Every row comes from one small tree of marks. Brackets hold a mark, then the marks that hang from it, in alphabetical order. Every link used is in the known rows. Which tree was each row made from?
(in the rows, 128 means zero)
Known rows:
{rutozi {dusimog savan}}: [125 148 174 138 131 147 152 108 108 108 131  91 158 123 125 145 139 145
 118 133 176 125 115 125 160 120 103 128 146 140 140 107 136  99 106 100
 121 116 137 156 154 138 145  89 123 164 101 141 138 107 146 116 112 117
 141 174  98 155]
{dusimog {savan pamoz}}: [132 135 165 166 137 142 147 115 135 118 117 107 143  94 129 165 148 112
 131  79 188 141  78 141 140 116 122 139 115 136 136 114 118 124 129  80
 131 124  94 135 140 148 112  88 128 137  74  96 150  94 114  93  96  91
 125 173 126 148]
{debo pamoz zutubob}: [170 101 146 112 135 130 190 123 144 111 163 100 109  79  96 137 166 102
  97 127 118 105 125 142 154 131 140 191 142 134 160 100 142 136 135  62
 152 116 168 127 178 150 136 142 144 151 143 116 153 137 140  85  92 105
 118 138 105 133]
{dusimog savan}: [113 145 150 137 137 132 160 110 119 114 126  87 158 108 119 152 151 131
 126 107 180 129  98 130 146 116 119 143 131 143 139 126 116 112 119  98
 132 122 119 130 151 148 131 100 130 161  81  97 147 109 138 118 107 110
 125 187 119 163]
{debo pamoz}: [142 107 148 129 131 136 174 115 147 120 148 127 121  93 105 139 153 114
 113 129 123 125  99 117 182 118 129 175 152 121 144 105 127 138 140  90
 136 138 160 121 156 154 124 126 118 147 137 120 141 130 136  85  93 111
 101 147  97 138]
{savan dusimog {pamoz debo}}: [122 112 146 157 118 177 168 119 141 105 127 138 157 124 121 159 115 118
 132 125 145 157  78 148 121 104 144 151 146 131 147  88 114  99 139  88
 135 145  97 107 140 133 105 105 150  93  56 116 147  98 113 101  97  86
 141  96 104 125]
{zutubob {debo pamoz {sira vavu}}}: [130 112 108 106 127 126 184 140 183 113 169 125 106 109 105 140 190  99
 114 126 144 137  81 158 159  94 153 191 177 113 162  61 156 115 115  35
 155 160 125 140 192 182 139 126 101 128 175 134 101 123 128  72 114 109
  62 141 106 122]
{zutubob {debo pamoz {sira rutozi vavu}}}: [109 132 122  96 116 158 202 141 183 128 178 135 103 117 115 143 195 104
 105 157 164 137  84 151 165  97 136 202 188 129 188  76 142 111  97  14
 152 164 121 169 175 166 105 129 120 163 174 147 102 134 125  86 127 115
  67 134 111 115]
{savan dusimog {pamoz {debo zutubob}}}: [153 109 143 136 118 166 180 119 145  91 142 120 135 100 117 172 118 118
 118 130 133 150 105 163  97 115 151 166 135 142 149  73 125 110 125  59
 149 132 101 105 163 124 123 123 180  86  55 118 153  97 118 102  95  81
 154  97 100 124]
{pamoz {debo zutubob} {savan dusimog}}: [116 109 128 125 153 165 213  97 138 103 156  80 159 114 116 163 122 146
 103 155 109 129 127 154 101 113 155 151 142 143 160  97 121  87 100  78
 174 137 114  98 179 118 117 146 164 160  48 111 145 126 148 117  90 103
 156 102 108 122]
{debo zutubob}: [149 117 147 112 127 128 171 112 128 124 144 100 131  89 101 142 148 112
 117 136 124 113 117 134 134 136 142 154 126 138 138 122 127 121 130  89
 152 119 136 132 156 133 134 134 151 150 103 104 134 125 145 114  94 120
 135 135 121 139]
{sira {rutozi {dusimog {savan pamoz}}} vavu}: [101 185 207 137 112 177 150 146 118 158 124 103 138 127 138 142 137 125
 129 125 191 135  93 136 165 114  96 153 135 145 155 122 143 109  98  13
 128 154 125 216 150 138 101  92 155 169 104 164 130  86 129  90 117 103
 137 168 122 135]
{vavu mabu}: [128 126 146 144 127 124 153 117 137 112 130 102 162 121 107 126 146 126
 102 105 148 140  78 128 124 104 140 135 155 155 138 113 120 122 138 130
 136 138 176 125 131 138 101 129 112 125 124 128 141 118 131 100 110 122
 114 137 130 143]
{vavu {mabu mani}}: [137 100 150 154 107 121 168 105 145  98 157  88 140 130 116 133 136 105
 117  91 119 169  91 124 134  99 143 141 164 129 147 103 136 110 128 102
 140 127 170 135 142 137 101 125 105 146 128 120 111 119 132 124 104 104
 130 110 144 150]
{rutozi {dusimog {savan {pamoz {debo sira}}}}}: [144 104 148 150 114 159 160  94 152 105 143 112 136 121 139 150 148 113
  80 130 170 185  73 168 115 104 101 155 165 159 161  36 147  89  97  63
 128 126 124 145 147 119 129  65 112 159  60 145 149  98 127 116 106  57
 138 127  82 123]
{rutozi dusimog}: [124 121 175 129 112 157 159 113 121 131 133 120 144 129 112 126 113 127
 120 159 122 119 122 109 159 129 118 126 154 130 132 102 137 104 121 132
 123 134 163 148 153 127 126 110 117 151 119 147 125 115 143 125 106 136
 139 127  92 139]
{pamoz {debo sira zutubob} {savan dusimog}}: [129  89 119 114 149 161 233  97 165  83 169  75 146 102 123 169 135 132
  76 159 119 148 116 175  84  97 159 166 164 151 171  59 133  84  95  68
 168 136 106  95 176 118 130 145 161 180  65 112 138 130 158 133  95  82
 145 105 100 115]
{dusimog {savan {pamoz {debo sira zutubob}}}}: [175 100 120 134 129 136 175  95 162  86 153  87 124  78 127 173 168 101
  70  97 169 178  80 199  84 107 124 191 148 174 168  44 134 109 106  43
 152 114  90 136 163 125 131  91 153 149  52 106 159 105 130 101  99  47
 134 141 122 135]
{savan dusimog pamoz}: [121 125 171 148 131 168 184 139 142 106 116 131 143  98 116 163 109 120
 156 109 145 129  96 135 152 116 158 136 126  96 133 121 116 119 143  83
 127 136 108 119 131 151 116 118 153 103 101 114 142  86 115 110 100 109
 131 135 100 133]
{pamoz {debo sira zutubob}}: [170  85 103 106 117 126 188  96 154 106 167  88 127  97 113 144 155 104
  64 158 129 158 108 170  96 113 130 192 165 174 170  56 131 103 109  81
 155 126 126 122 167 108 126 117 147 158  82 106 136 134 154 123  96  72
 130 104 111 123]
{sira {rutozi {dusimog savan}} vavu}: [ 92 185 198 114 114 174 159 134 109 152 137  82 155 145 133 126 141 146
 122 155 182 126 107 119 171 109  84 150 147 156 157 126 135 103  85  42
 136 145 132 216 164 147 120  99 150 197 111 170 109 104 151 110 120 118
 128 185 122 147]
{savan {pamoz debo}}: [146 114 143 155 108 153 130  93 145 144 133 143 146 123 125 150 123 105
 124 117 117 146  69 142 118 121 125 155 134 151 144  85 118 111 134  90
 143 148 117 117 136 107  92  95 131 104  51 111 143 116 111  86  99  87
 131  96 117 126]
{rutozi {dusimog {savan pamoz}}}: [135 138 185 162 125 153 145 116 119 121 116 109 141 108 130 154 134 121
 127 106 168 135  86 133 149 119 111 127 127 129 134  95 140 110 109  76
 124 116 114 155 139 142 123  81 119 140  89 143 144  85 125 106 103 106
 147 157 101 136]
{mabu mani vavu}: [129  97 148 154 119 140 172 115 118  89 153 118 104 129 121 124 123  81
 171 128  80 174 137  95 160 101 133 146 169  92 130 103 141 100 139 107
 152 146 157 115 174 126 124 136 115 146 120 115 110 119 131 146 100 112
 135 127 135 142]
{dusimog {savan {pamoz {debo zutubob}}}}: [163 129 136 144 127 133 141  98 140 111 137  96 134  88 121 169 160 117
  98  90 169 155  86 176  98 116 118 177 120 176 154  73 124 111 106  48
 157 112  96 135 162 137 128  93 150 129  31  98 161 111 121  84  96  72
 152 140 128 138]
{debo pamoz sira zutubob}: [187  76 126 100 140 127 216 121 165  95 177 103  90  52 101 151 183  89
  78 137 129 141 123 160 154 119 145 207 165 135 168  57 142 143 131  59
 148 113 159 126 163 149 150 140 147 163 162 123 141 137 153  97  88  90
 106 135  94 129]
{sira {rutozi dusimog} {vavu {mabu mani}}}: [112 140 203 120  82 162 166 129 134 139 162  80 138 162 127 113 128 113
 120 131 130 160  98 116 155  94 109 148 182 141 163 101 155  92 102  57
 132 159 180 222 156 127  82 127 122 173 146 188  87 115 138 117 126 120
 135 110 137 134]

Which tree is each row?
[115  91 111 136 141 147 187  71 166 129 161  96 151 118 132 148 132 119
  82 151 105 149  84 148 105 107 134 156 169 155 162  81 119  93 103 108
 168 151 132 103 149 105  85 113 120 194  60 103 138 144 147 125  91  82
 124 103 108 117] => {pamoz {debo sira} savan}
[159 103 154  82 136 150 238 115 169 105 182 116  89  60 108 140 175  95
  66 165 142 146 126 144 163 122 130 215 170 141 193  86 126 139 114  29
 146 135 148 160 151 133 121 142 160 198 163 131 139 145 145 110  96  96
 103 127  98 125] => {debo pamoz {sira rutozi} zutubob}
[ 95  89 117 133 151 168 217  92 162  99 160  96 160 122 134 164 113 137
  98 165 123 154  99 148 104  90 154 146 176 134 169  79 126  82 106  93
 157 150 110  84 152 115 112 126 140 183  69 113 134 124 150 128  94  80
 129 106  95 122] => {pamoz {debo sira} {savan dusimog}}
[ 97 112 125 141 170 139 194 106 164 117 159 126 131 117 111 169 146 121
 130 133 106  99  99 131 147 118 153 149 154 109 153  91 133  99  97  76
 175 143 125 103 177 164 103 146  93 155 131 111 135 141 121  82  86 141
  90 115 106 120] => {zutubob {debo {pamoz savan}}}
[134 127 138 166 125 144 134  95 137 129 129 109 156 120 128 163 147 119
 104  91 167 159  54 151 118 112 107 157 135 155 145  92 122 111 116  79
 138 137  97 123 138 126  99  84 121 124  36 103 154 100 116  89 102  73
 137 140 127 139] => {dusimog {savan {pamoz debo}}}
[122 100 165 116 173 163 233 132 148  93 161  87 123  77 106 168 139 130
 118 138 119 115 142 145 145 116 173 172 145 113 159 101 140 124 108  55
 166 128 132 103 179 160 133 171 159 174 128 125 153 125 149  95  76 115
 132 136  96 127] => {debo {pamoz {savan dusimog}} zutubob}
[165  85 125 123 123 162 207 115 169  73 149 107 126  82 119 167 138 104
  91 129 149 173  96 183  88 104 160 180 150 144 165  37 125 105 120  45
 141 126  95 114 152 132 128 119 173 114  77 118 147  97 129 107  95  66
 136 105  92 119] => {savan dusimog {pamoz {debo sira zutubob}}}
[161 109 135 141 113 133 149 102 143 126 142 124 129 102 112 150 136 103
 103 114 118 138  88 159 102 125 133 175 121 166 146  84 124 116 122  69
 155 135 117 123 155 114 111 114 148 110  48 108 154 116 118  84  94  83
 148  91 125 116] => {savan {pamoz {debo zutubob}}}
[177  95 138  92 126 129 202 144 164 117 173  84  94  74 112 134 189  90
  89 132 118 133 120 163 154 110 146 218 163 140 164  61 164 139 127  36
 162 143 148 155 195 165 150 143 152 164 176 139 121 129 157  72 102  85
  93 157 112 131] => {debo pamoz {sira vavu} zutubob}
[119 118 127 107 136 154 213 117 185 103 174 151  99  92 109 149 178 109
  89 159 164 147  96 140 167 108 139 183 183 118 195  83 126 112 101  37
 141 142 133 146 142 156 108 121 110 165 168 131 124 138 117 113 112 117
  71 119  85 120] => {zutubob {debo pamoz {sira rutozi}}}
[154 110 131  90 118 125 184 135 144 125 151  75 116  89 110 136 168  93
 109 139 130 130 116 162 132 113 144 193 141 158 145  82 141 122 129  58
 156 140 121 158 175 149 146 131 166 152 140 125 117 121 156  96 108  97
 115 154 132 142] => {debo {sira vavu} zutubob}
[132 136 165 161 114 161 134 101 129 122 132 119 154 138 134 152 126 130
  94 117 160 157  75 146 120 112  94 144 149 155 147  73 137  90  95  67
 133 132 118 142 140 120 117  71 115 135  42 148 146  91 120  91 104  83
 153 132  98 128] => {rutozi {dusimog {savan {pamoz debo}}}}
[ 85 112 132 145 147 174 197  90 141 112 145  95 179 139 131 161  98 152
 129 153 111 136 102 129 109 108 147 133 155 135 154 106 118  83 105 108
 157 149 115  86 159 118  97 131 146 158  47 114 138 121 146 121  94 107
 142 106 106 126] => {pamoz debo {savan dusimog}}
[158 124 166 139 120 147 141 105 127  98 140  94 136 112 124 156 136 126
  86 113 153 150 107 171  99 124 105 160 134 167 150  57 144  94  86  54
 146 107 113 150 174 116 139  86 138 130  52 142 160 100 127  95  93  78
 168 125 104 130] => {rutozi {dusimog {savan {pamoz {debo zutubob}}}}}
[ 87 110 124 115 167 164 235 103 192 117 183 130 111  97 121 165 163 115
  86 163 141 136  98 137 152 107 148 172 173 118 195  76 128 101  79  35
 164 155 122 133 157 160  80 139 108 218 142 124 124 150 130 109 101 123
  83 104  93 107] => {zutubob {debo {pamoz savan} {sira rutozi}}}
[137  89 111 115 139 126 200 120 184  88 171 138 106  97 108 153 183  98
 101 130 144 138  92 145 150 107 154 178 185 110 162  58 137 110 110  68
 142 136 127 115 171 167 137 125  90 138 162 121 129 131 119  97 107 115
  72 119  86 123] => {zutubob {debo pamoz sira}}
[101 163 171 120 112 151 162 146 138 152 137  95 168 134 119 114 158 126
 110 125 167 149  68 127 144  95 120 160 147 176 158 138 124 118 119  74
 144 178 178 192 144 144  74 135 140 143 136 151 121 121 136  89 122 121
 108 150 155 137] => {sira rutozi {vavu mabu}}
[106 147 189 146 109 186 148  98 124 132 139 127 145 136 142 149 124 131
  89 135 187 165  82 136 129 113  77 150 151 165 171  84 131  89  84  36
 132 141 123 184 137 110  91  75 134 166  46 151 150 100 115 109 108  89
 150 126  98 118] => {sira {rutozi {dusimog {savan {pamoz debo}}}}}
[115 105 137 122 153 145 207 124 170 147 169  95 115  99 127 141 167 102
 109 129 107 128  93 147 162  97 151 190 161 119 159  79 147 129 122  53
 171 166 148 137 183 160 107 141 127 202 159 130 118 135 153  79  92  93
  95 147 117 115] => {debo {pamoz savan} {sira vavu}}
[110 108 111 126 155 141 209 133 191 127 178 102 110 117 115 159 180 105
 118 125 120 115  88 161 147  94 159 174 165 117 166  60 154 109  92  43
 177 162 111 125 192 175 115 139 102 171 154 128 113 138 132  68 102 119
  71 131 115 107] => {zutubob {debo {pamoz savan} {sira vavu}}}
[103 144 178 132  99 143 176 127 140 141 162  80 141 148 124 124 149 104
 125 114 138 164  79 124 146  89 121 166 169 145 163 123 138 110 112  51
 146 154 168 199 150 130  78 130 130 163 141 144  89 119 137 115 126 111
 122 118 164 142] => {sira rutozi {vavu {mabu mani}}}
[151  75 130 104 173 135 236 103 171 102 184  89  98  55 111 158 167  95
  71 132 106 129 127 158 133 119 161 185 153 131 169  75 138 126 109  52
 178 128 151 118 170 148 123 155 133 211 151 115 150 146 156  92  71  98
 114 131 102 119] => {debo {pamoz savan} sira zutubob}
[ 95 186 202 125 114 165 151 147 119 140 137  65 171 147 128 118 171 151
  94 127 214 154  73 135 151  90  94 147 159 187 161 117 146  97  83  54
 135 154 169 223 164 153 107 109 134 172 125 194 124 104 146 100 133 120
 127 184 133 144] => {sira {rutozi {dusimog savan}} {vavu mabu}}
[167 105 114 123 103 140 162 123 164 131 161 105 112 103 126 147 165  86
  92 119 128 156  71 185 101 111 139 198 142 167 158  47 143 115 123  36
 162 153 106 150 172 118 116 111 156 124  76 124 124 107 130  73 103  58
 124 110 131 115] => {savan {pamoz {debo {sira vavu} zutubob}}}
[ 95 163 199 113  90 181 160 133 115 170 138 120 143 147 127 113 123 134
 127 182 136 113 122 114 175 116 101 154 153 144 152 128 138 107 104  62
 134 165 152 208 157 126 103 112 150 173 145 174 100 117 145 105 117 134
 131 125 110 129] => {sira {rutozi dusimog} vavu}
[163 104 102  99 106 131 174 113 155 136 168  85 132 111 120 127 175  97
  85 151 123 146  97 175 104 106 127 201 160 184 168  55 144  98 109  51
 167 144 133 149 190 124 135 119 160 146  92 122 118 126 156  93 114  65
 120 123 133 125] => {pamoz {debo {sira vavu} zutubob}}
[113 139 190 128 128 178 191 116 147 112 135 108 114  90 143 165 147 114
  93 131 205 160  96 147 155 113 101 152 158 138 173  82 132 109  95  30
 120 129 121 190 108 133 112  83 140 198 106 161 148  95 127 135 110  89
 128 150  92 138] => {debo {sira {rutozi {dusimog {savan pamoz}}}}}
[121 107 120 130 146 143 173  77 137 140 164  87 155 115 117 153 128 124
  90 149  91 115 114 147  98 125 132 158 128 171 154  94 122  95  95  90
 179 136 130 109 174 103 104 136 140 179  50  96 145 144 146 101  85 103
 145 101 126 120] => {pamoz {debo zutubob} savan}
[ 95 106 161 138 173 167 231 121 153 112 155 103 143  96 113 158 129 136
 131 136 122 120 120 118 166 104 161 153 158  93 151 106 128 118 117  86
 156 147 147  96 163 161 113 154 135 175 129 126 138 125 145  97  81 112
 120 142  87 129] => {debo {pamoz {savan dusimog}}}
[163 104 113 109 103 117 170 122 172 113 174  62 146 121 117 121 187 107
  59 122 147 178  66 187  75  80 134 195 167 214 167  52 141 108 113  70
 161 154 162 153 182 121 116 132 138 123  97 149 126 124 154  74 117  76
 123 125 149 124] => {pamoz {debo {sira {vavu mabu}} zutubob}}
[ 94 145 133 114 115 152 186 138 177 117 162 104 146 138 117 135 187 109
  90 133 190 160  62 162 125  81 142 165 174 165 174  95 130  97  92  51
 149 174 141 181 151 163  89 124 124 134 146 152 102 120 124 101 140 124
  75 125 146 126] => {zutubob {debo {sira rutozi {vavu mabu}}}}
[ 84 108 134 137 174 168 233 134 172  81 161 114 141 117 106 179 138 144
 134 136 127 117 112 134 151 103 175 140 159  93 161  88 134  96  97  68
 159 142 116  93 186 184 120 152 114 146 135 126 136 121 123  86  94 141
 103 121  92 113] => {zutubob {debo {pamoz {savan dusimog}}}}
[131 124 126  90 103 157 191 112 155 150 175  90 126 113 129 129 166 103
  71 173 146 153 109 165 115 107 108 214 162 189 187  76 127 105  97  25
 160 162 124 180 173 105 111 121 172 179  96 131 115 136 150 108 117  77
 120 111 132 122] => {pamoz {debo {sira rutozi vavu} zutubob}}
[124 130 104 122 115 125 171 141 177 105 159  88 146 131 112 140 187 105
 106 111 173 144  55 166 111  81 164 156 172 153 149  71 147 100 113  78
 149 166 143 150 170 165 110 129  98 111 144 150 111 113 128  86 131 118
  74 137 142 129] => {zutubob {debo {sira {vavu mabu}}}}
[134  86 127 144 116 174 192 107 170  90 141 130 139 105 135 168 123 118
 106 123 153 180  81 163 111  95 150 164 161 129 161  62 123 101 133  75
 132 141  98 101 129 127 114 101 147 114  67 133 137  94 122 112 104  67
 123 105  87 116] => {savan dusimog {pamoz {debo sira}}}
[126 128 180 101 128 173 210 116 156 100 164 106 108  99 125 138 165 125
  61 157 193 167 116 133 179 101  94 179 191 134 191  77 147 117  89  34
 123 126 156 184 149 157 130 102 126 226 165 171 139 119 146 124 112  96
 108 168  71 134] => {debo pamoz {sira {rutozi {dusimog savan}}}}
